What can hang from each mark
tada: rubaf
sata: rubaf
boba: boko daron lamaf rubaf
daron: boba
rubaf: lonidet nele sata tada
lonidet: rubaf
nele: rubaf
boko: boba

Every row comes from one small tree of marks. The marks that hang from a mark follow it in brackets, in alphabetical order. Every link used is in the known rows. Which tree was each row made from?
Known rows
daron(boba): [  8.8  25.3  -8.6   4.4 -15.1   8.5   7.4  -3.6  -1.7 -30.0  -3.8   0.9
  -1.5   0.4   5.1 -13.9  29.6   8.1   3.3  -1.3   2.9   7.0 -16.3  -7.2
   4.6]
boba(daron lamaf rubaf(tada)): [  0.2   1.0 -16.2   1.1  10.4  15.4  -2.5  -0.9  -6.4   4.9  20.2  -1.3
   0.4  18.3 -16.0  13.7  -4.8   2.1   5.5   1.2  -4.8  16.8 -13.8  -0.7
 -11.1]
boba(daron rubaf): [-10.9   9.2 -33.0  22.2   4.7  15.3   8.3  -3.9   5.9   7.4  15.0   5.1
   0.5  35.3  -7.9 -14.9  -1.2   1.1  27.6   5.1  -9.5  13.3 -28.3 -12.8
   5.9]
rubaf(nele sata tada): [ -9.7  17.9 -20.1   0.1  -2.7  10.5 -20.2   3.5  -2.3 -13.3  15.9  -0.2
 -18.3 -24.1 -17.9  -7.7  -6.8   0.5  28.5   6.3  -0.9   5.4  20.9  40.9
   5.5]
daron(boba(rubaf)): [ 13.3  -1.5 -16.7   4.5  -7.1  11.2   5.5  -4.7   2.1 -19.4  -0.1   3.5
  -6.3  13.4   1.2 -11.7  24.3   8.8   0.5 -11.6  -6.9  10.4 -22.5  -6.5
  -0.2]
boko(boba(lamaf)): [  7.4  26.2   6.0 -14.6 -14.9  -3.2   8.6  -5.9  -5.9  -2.5   2.1  -3.0
  32.7 -28.6  -5.7 -38.7   7.6   3.3  -7.7  14.1   5.2  13.4 -16.4  -6.3
  -5.1]
lonidet(rubaf(sata)): [ -3.0  30.5 -14.5   2.4  -3.1   9.2   1.8  10.5   1.4 -11.3   3.4   9.7
  11.1  23.1 -22.7 -23.4   0.8  -4.8  34.0  19.8  -0.6  -5.8 -29.7  16.1
  -0.4]
rubaf(tada): [  3.0  27.3 -10.6  12.4  -7.8   9.6  -2.5  -1.2  -3.1 -18.7  12.8  -2.0
  -4.7  -7.9  -3.9   6.5   2.6  11.2  13.4   7.0   7.1   6.2   2.7   3.6
   4.7]
rubaf(lonidet nele tada): [ -3.1  16.1 -22.7   3.3  -7.7   8.3  12.0   5.4  -3.0  -6.2  12.2  -3.2
 -31.7 -22.7 -13.9  12.7  -2.8   1.2   2.6   4.9   2.5  10.9  23.9  26.2
   7.8]
daron(boba(boko lamaf rubaf)): [ 39.7 -24.7  15.8  -9.4   1.0  10.8   1.2   0.0 -13.0 -13.1  -1.3   1.6
   6.0   0.2  -4.3  -2.3  20.6   5.5   0.7 -10.4 -12.4  16.5 -22.6  -6.2
  -8.7]
sata(rubaf(lonidet tada)): [  1.4  31.8  -7.0   7.7  -3.9   4.9  20.9   4.0   2.8 -11.5  13.3   4.3
 -10.2  -9.0  -0.5  14.5   0.5 -11.8   8.1 -15.1  -1.0  10.3 -13.3  13.1
   2.0]
boba(lamaf): [ 15.3  16.2   9.5 -13.0  -7.4   6.3   5.1  -4.1 -12.1 -21.8  -3.4  -3.6
  17.3 -15.7  -4.5 -23.6   9.5   4.7   8.6  11.2   4.4  11.8 -10.5 -11.8
  -2.3]
nele(rubaf(lonidet sata tada)): [ -9.7  17.7 -18.4  -0.3  -4.4   4.3  12.6  -5.6  12.4 -28.1  15.8   0.9
   7.0  -5.9  -2.2  23.1  -2.6   1.9  20.5  -2.3  -6.0  25.2 -24.4  40.7
  -1.0]
boba(boko daron rubaf(tada)): [  9.9  -8.6  -8.4  31.3  18.0  19.1  -4.1   3.6  -4.9  19.3  27.2   4.2
  -9.1  27.2 -13.1  20.2  -8.5   4.6  33.5   0.5 -15.5  17.4 -14.6  -0.6
   0.9]
daron(boba(boko)): [ 25.7   9.3  10.7   8.9  -6.0   9.9   2.2   0.0 -10.7 -20.6  -2.4   2.7
  -2.1  -4.4   3.1  -6.2  25.8   7.7  11.6  -1.5  -2.7   8.7 -16.3  -7.7
   5.4]
boba(boko daron lamaf rubaf(lonidet)): [ 21.3 -23.8   2.8   2.9  14.1  12.7  17.5   7.5 -10.7  18.2  10.6  -1.1
  14.7  16.7 -15.9  17.0  -6.8  -5.9  18.2   3.5 -20.4  27.3 -22.3   2.6
  -6.5]
daron(boba(boko lamaf rubaf(tada))): [ 39.2 -25.1  15.3  -8.5   5.6  11.1  -5.1   2.2 -14.4 -11.8   8.1   0.9
  -2.7  -2.8  -7.8  18.3  17.6   6.9  -3.9 -13.4 -12.1  14.4 -12.4   2.1
 -13.1]
daron(boba(lamaf rubaf(tada))): [ 23.5  -8.3  -4.7 -13.0  -2.9  10.8  -1.4  -0.9  -6.2 -20.5   4.6   0.4
  -5.2  -1.1  -7.0  12.3  21.0   7.8 -14.4 -13.6  -5.2  13.9 -12.2   1.6
 -12.2]
tada(rubaf(lonidet nele sata)): [-14.3  24.4 -30.9  -1.6  -6.7   6.8  11.9  -2.8  -1.8   2.8   3.7   4.3
   3.5  25.8  -7.9 -23.0  -0.8  -5.5  32.7   2.7   1.4  14.8  -8.9  39.1
  11.8]
rubaf(sata tada): [ -1.9  22.9 -14.4   6.9  -5.3   8.1 -14.2   5.4   2.5 -20.0  15.4  -1.1
   9.9 -12.8 -10.6   8.9  -4.1   7.2  28.2   6.1   3.1   7.8   4.3  34.5
  -0.3]
lonidet(rubaf): [  1.9  32.9  -9.6   8.7  -4.7  11.5   9.8   4.7  -2.3 -10.2   1.2   9.6
  -0.8  28.6 -17.0 -25.9   5.9  -2.0  20.0  20.5   3.9  -7.5 -30.2  -8.9
   5.5]

Write each row's tree
[ -8.4  41.3  -6.2  -4.1  -7.5   0.1  10.6  -4.8  -5.4   8.7   7.8  -3.7
  28.2 -10.6  -8.3 -30.2   6.4  -1.3  -2.4  17.3   2.6  16.2 -21.3 -10.2
  -5.0]	boko(boba(daron lamaf))
[ 22.6  -8.3  -3.3 -16.0  -5.6  10.0   5.8  -1.8  -4.6 -20.9  -3.6   0.7
   3.1   3.0  -4.8 -10.7  23.3   6.1 -10.3  -9.6  -6.6  14.4 -22.9  -7.0
  -7.7]	daron(boba(lamaf rubaf))
[ 15.6 -23.5   5.5   1.6  17.1  14.7  -8.1   4.6 -12.3  11.6  15.2   1.3
  25.0  14.8 -19.6  -1.7  -9.5  -6.3  37.6   4.8 -20.7  21.4 -25.0  14.9
  -9.2]	boba(boko daron lamaf rubaf(sata))
[  9.6  -5.7 -24.2  -1.5  -7.8   8.1  13.0   4.9   9.7 -17.7  -0.1   2.5
   4.4  10.1  -6.2   4.4  17.1   2.0   4.8 -11.1  -9.5  15.1 -19.8  25.3
  -2.2]	daron(boba(rubaf(lonidet sata)))
[ -3.2  28.6 -14.7   5.5   0.2  15.3  -2.3   6.3  -8.7  -2.3  11.7   8.1
 -34.7  14.8 -27.1 -12.6   1.4  -3.0  13.6  17.4   4.3  -9.7  -3.3   5.8
   3.7]	lonidet(rubaf(nele tada))
[ -4.9  16.4 -15.0  -2.6   1.2   4.6   4.7  -1.6  -3.1  20.0  21.2  -2.0
  15.8  -0.5 -15.7  -9.0  -2.0   2.6  -8.6   4.5  -3.8  18.3 -17.9   1.4
 -15.4]	boko(boba(daron lamaf rubaf(tada)))
[-17.4  16.0 -34.5  10.2  -3.6   4.6  20.0  -2.8   7.2  29.8  14.6   0.5
  -0.7   3.8 -14.9 -27.1  -2.9  -6.9   0.8   7.8 -10.2  20.8 -15.9   7.0
   1.8]	boko(boba(daron rubaf(lonidet nele)))
[ -2.1  32.1 -16.4   3.9   1.2  11.2  -6.0  11.2  -0.8 -10.8  12.7   6.6
  -0.4  20.5 -26.5   3.9  -3.4  -2.5  27.5  16.4   2.5  -7.2 -16.8  26.3
  -4.8]	lonidet(rubaf(sata tada))
[-17.6  22.1 -32.5  12.8   0.3   6.0   0.5   1.0  10.4  20.8  24.8   0.9
  18.3   7.3 -16.1  -7.9  -7.2   2.5  12.8   4.6  -9.9  16.5 -19.3  19.7
  -6.6]	boko(boba(daron rubaf(sata tada)))
[-22.0  17.4 -30.8   6.0  -2.1   6.5   0.2  -2.5   8.5  24.2  18.3   2.1
   9.1   1.6 -16.9 -40.3  -5.3  -6.0  16.3   7.8 -13.0  15.7 -18.3  14.9
   0.2]	boko(boba(daron rubaf(nele sata)))
[ -9.4  20.8 -11.8   2.5  -3.1   6.7  -3.5  -9.9   8.2 -30.9  18.6   3.4
   6.0  -5.3   0.8   5.0   0.0   6.3  28.6  -1.2  -5.0  19.0 -29.4  25.1
  -0.8]	nele(rubaf(sata tada))
[ 24.0 -30.9   3.6  14.5  11.8  15.0 -11.9   0.6  -9.6  11.6  19.6   3.4
 -24.6  -4.1 -16.0  -2.1  -7.3   5.3  24.2  -3.3 -16.7  13.1   6.6   6.7
   2.2]	boba(boko rubaf(nele tada))
[ -6.1   2.0 -26.0  -4.4  -8.2  -1.1  13.0   2.1  11.1  16.7   8.6   0.6
  13.9 -15.0 -17.1 -32.2  -5.0  -4.2   3.4   3.8 -12.9  19.4 -11.1  29.7
  -3.5]	boko(boba(rubaf(lonidet nele sata)))
[ 30.3 -19.7  -1.5   7.5  -1.2  10.6  15.2   4.0  -2.5  -7.9   0.8   2.9
  -2.3   8.5  -3.2  11.9  18.5   5.4   4.3 -10.4 -13.8  16.8 -21.2   5.5
  -0.6]	daron(boba(boko rubaf(lonidet)))
[-15.7  28.2 -24.4   2.1  -5.0   8.9  -5.2  -7.7  -4.7   0.0   6.2   7.5
   3.3  27.2  -5.6 -41.4   2.0  -2.1  39.5   4.4   2.4   7.9 -12.3  25.6
  12.9]	tada(rubaf(nele sata))
[ -1.1   7.6 -17.3   0.8  -9.5  -0.1   4.3  -2.0  10.9   9.1  10.5   1.1
  31.0  -7.1  -9.6 -35.5  -3.4   3.6  12.0   3.9  -9.4  15.6 -25.4  13.8
  -3.8]	boko(boba(rubaf(sata)))
[  4.8  -6.5 -22.8  -1.7  -2.2  13.9 -10.4   3.7   1.5 -15.2  10.2   3.4
 -23.2  -0.3 -11.8   0.0  14.5   4.0   5.5 -13.4  -9.1   9.3  -3.0  25.0
  -1.8]	daron(boba(rubaf(nele sata tada)))
[ -2.7  25.8  -9.0   2.5  -4.7   7.4  13.9   2.1  -1.2  -6.3  14.1   3.9
 -33.4 -17.9  -4.6   0.3   0.8 -19.4   7.6 -14.8  -1.9   7.8   1.7  18.8
   6.0]	sata(rubaf(lonidet nele tada))
[ -9.0  15.3 -27.4  -3.3  -5.7   6.8   0.4  12.1   2.7  -7.5  13.9  -3.8
 -16.6 -25.4 -21.9  16.1 -10.0  -5.3  18.8   5.2  -1.7  13.4  26.2  57.8
   4.6]	rubaf(lonidet nele sata tada)
[ 36.3 -38.7  19.3 -11.7  10.2   7.7  -8.9   4.7 -10.9  -0.3   6.7   0.9
  29.7  -6.6 -15.9 -10.4  -9.0  -0.8  29.7  -0.1 -18.3  19.4 -18.9  17.8
 -10.8]	boba(boko lamaf rubaf(sata))
[  5.2 -13.1  -9.3  25.2  16.8  15.5  -7.0   3.9   0.2  14.6  17.3   5.1
  15.3  26.8 -15.3  -3.2  -9.1  -2.4  51.0   3.8 -22.4  16.7 -26.3  15.0
   2.5]	boba(boko daron rubaf(sata))
[ 15.0  12.7  18.3   5.6   8.2  12.2   1.4   2.5 -22.3   1.7   7.8  -2.6
  17.1  -0.2  -7.7  -5.6   3.0  -2.7  27.0  16.8  -4.5  18.0 -18.4 -13.7
   1.0]	boba(boko daron lamaf)
[  3.8   6.3 -19.2   2.8 -11.6  -2.3  23.6  -2.4   9.7  12.5   7.7   1.4
  21.9  -6.5  -8.9 -22.0   0.5   4.3  -5.9   3.5  -6.6  19.5 -22.3   4.8
  -3.8]	boko(boba(rubaf(lonidet)))
[ -8.0  27.3 -19.3  -0.1   2.5  12.5 -11.4  12.8  -3.7  -3.5  11.7   8.1
 -22.1  10.8 -32.3 -10.4  -4.6  -6.8  25.4  17.3   1.5  -8.3  -4.0  31.6
  -0.6]	lonidet(rubaf(nele sata tada))
[-13.7  21.1 -26.8  15.2  -4.1   4.8  11.3  -4.8   7.8  20.7  16.0   2.6
  18.0  12.1  -9.1 -30.4   0.7   2.1   5.5   8.2  -7.9  16.1 -29.8  -8.5
   0.0]	boko(boba(daron rubaf))
[ -9.0  29.3 -27.0   4.8  -7.2   5.9  16.8  -2.5   3.1  -3.9   4.8   3.7
  25.8  34.0  -1.5 -10.4   0.7   0.2  32.7   2.9   3.5  16.1 -22.4  34.9
   8.3]	tada(rubaf(lonidet sata))
[ 26.5 -18.5  -1.6   6.3   4.9  11.6 -11.6   5.8  -1.7 -11.2  11.1   3.2
  -2.3   3.6  -9.2  19.0  13.4   6.9  16.2 -13.5 -14.2  11.9 -15.1  22.4
  -5.9]	daron(boba(boko rubaf(sata tada)))
[-10.6  25.0 -25.9   4.5  -8.6   8.5  19.8  -8.9  -4.5   4.0   1.5   3.0
  -8.3  28.7  -2.2 -25.8   6.0  -1.4  19.0   4.9   4.5  13.7  -9.0  13.3
  15.8]	tada(rubaf(lonidet nele))
[ -4.7  30.8  -3.2   4.2  -1.4   8.6  -1.6  -3.2  -4.7  -8.2  15.6   4.7
 -33.3 -17.6  -3.0 -18.7   3.1 -14.0  15.1 -13.7  -0.5   1.7  -2.7   3.5
   6.6]	sata(rubaf(nele tada))
[ 29.6 -16.5   4.3   9.1   0.2  11.6   2.2   0.2  -5.5  -9.6   2.2   4.5
  -2.6  11.3  -0.7  -3.8  20.1   8.0  10.5  -9.7 -12.7  13.9 -23.8  -6.9
   0.5]	daron(boba(boko rubaf))
[  2.7 -10.0 -21.1   7.2   2.4  12.4  -6.6  -3.1  -0.9   2.2  16.0   2.8
 -28.6   1.2 -14.0 -12.0  -3.5   5.6  12.9  -3.8  -8.0  10.3   4.5   4.9
   2.8]	boba(rubaf(nele tada))
[ -3.8  21.0 -13.8   5.1  -5.8   3.3  22.1 -10.5   8.4 -26.6  16.1   0.9
  -5.6  -2.0   4.7  21.6   2.8   4.9   8.1  -2.2  -2.9  23.7 -24.6  14.5
   3.0]	nele(rubaf(lonidet tada))
[ 22.1 -21.3  12.7   5.1  15.9  14.9   0.6  -0.4 -16.0  15.1  14.4   0.3
  12.9  17.8 -13.7  -3.4  -4.9  -1.8  24.1   5.4 -17.1  20.2 -26.1 -11.3
  -5.2]	boba(boko daron lamaf rubaf)
[ -9.2  10.5 -15.9  -8.5   1.4   5.7   5.3  -5.2  -5.1  22.8  13.0  -1.0
   9.3  -3.8 -16.8 -41.1  -1.0  -5.2  -5.1   8.1  -8.2  18.1 -18.5  -4.6
  -5.9]	boko(boba(daron lamaf rubaf(nele)))
[ -0.6  20.2 -23.5   3.5  -7.8   6.2   6.9  10.4   8.3 -17.7  13.1  -4.2
  11.4 -13.2 -15.5  32.0  -8.0   1.9  20.3   4.2   1.7  14.8   7.3  52.8
  -1.9]	rubaf(lonidet sata tada)
[ 35.6   3.0  24.4 -10.3  -5.1   8.3   0.6  -0.2 -19.7 -24.0  -3.9  -1.4
   7.2 -13.3   1.8  -4.1  25.8   5.3   1.4  -0.9  -3.3  12.7 -16.7  -7.7
  -3.6]	daron(boba(boko lamaf))
[ -3.9  15.4 -13.0  -4.4  -2.5   3.7  10.4  -5.0  -2.2  18.3  12.5   0.0
  27.2   2.6 -13.3 -28.5   1.1  -2.2  -3.6   9.2  -7.0  19.3 -29.2  -7.5
 -10.3]	boko(boba(daron lamaf rubaf))
[ 11.0  -1.8  -8.8 -16.3  -8.7  -2.9  22.0  -2.0   2.9  10.7   5.0  -2.0
  29.3 -14.8 -12.2 -21.2  -0.9   0.0 -15.6   3.0  -7.8  22.5 -21.4   4.9
 -11.2]	boko(boba(lamaf rubaf(lonidet)))
[ 21.4 -21.0   7.4   8.1  18.9  16.4  -7.0   2.8 -17.8  14.5  22.4   0.9
   2.3  15.5 -17.6  24.0  -9.0  -0.6  19.9   1.0 -15.0  21.1 -14.1  -1.4
 -10.9]	boba(boko daron lamaf rubaf(tada))
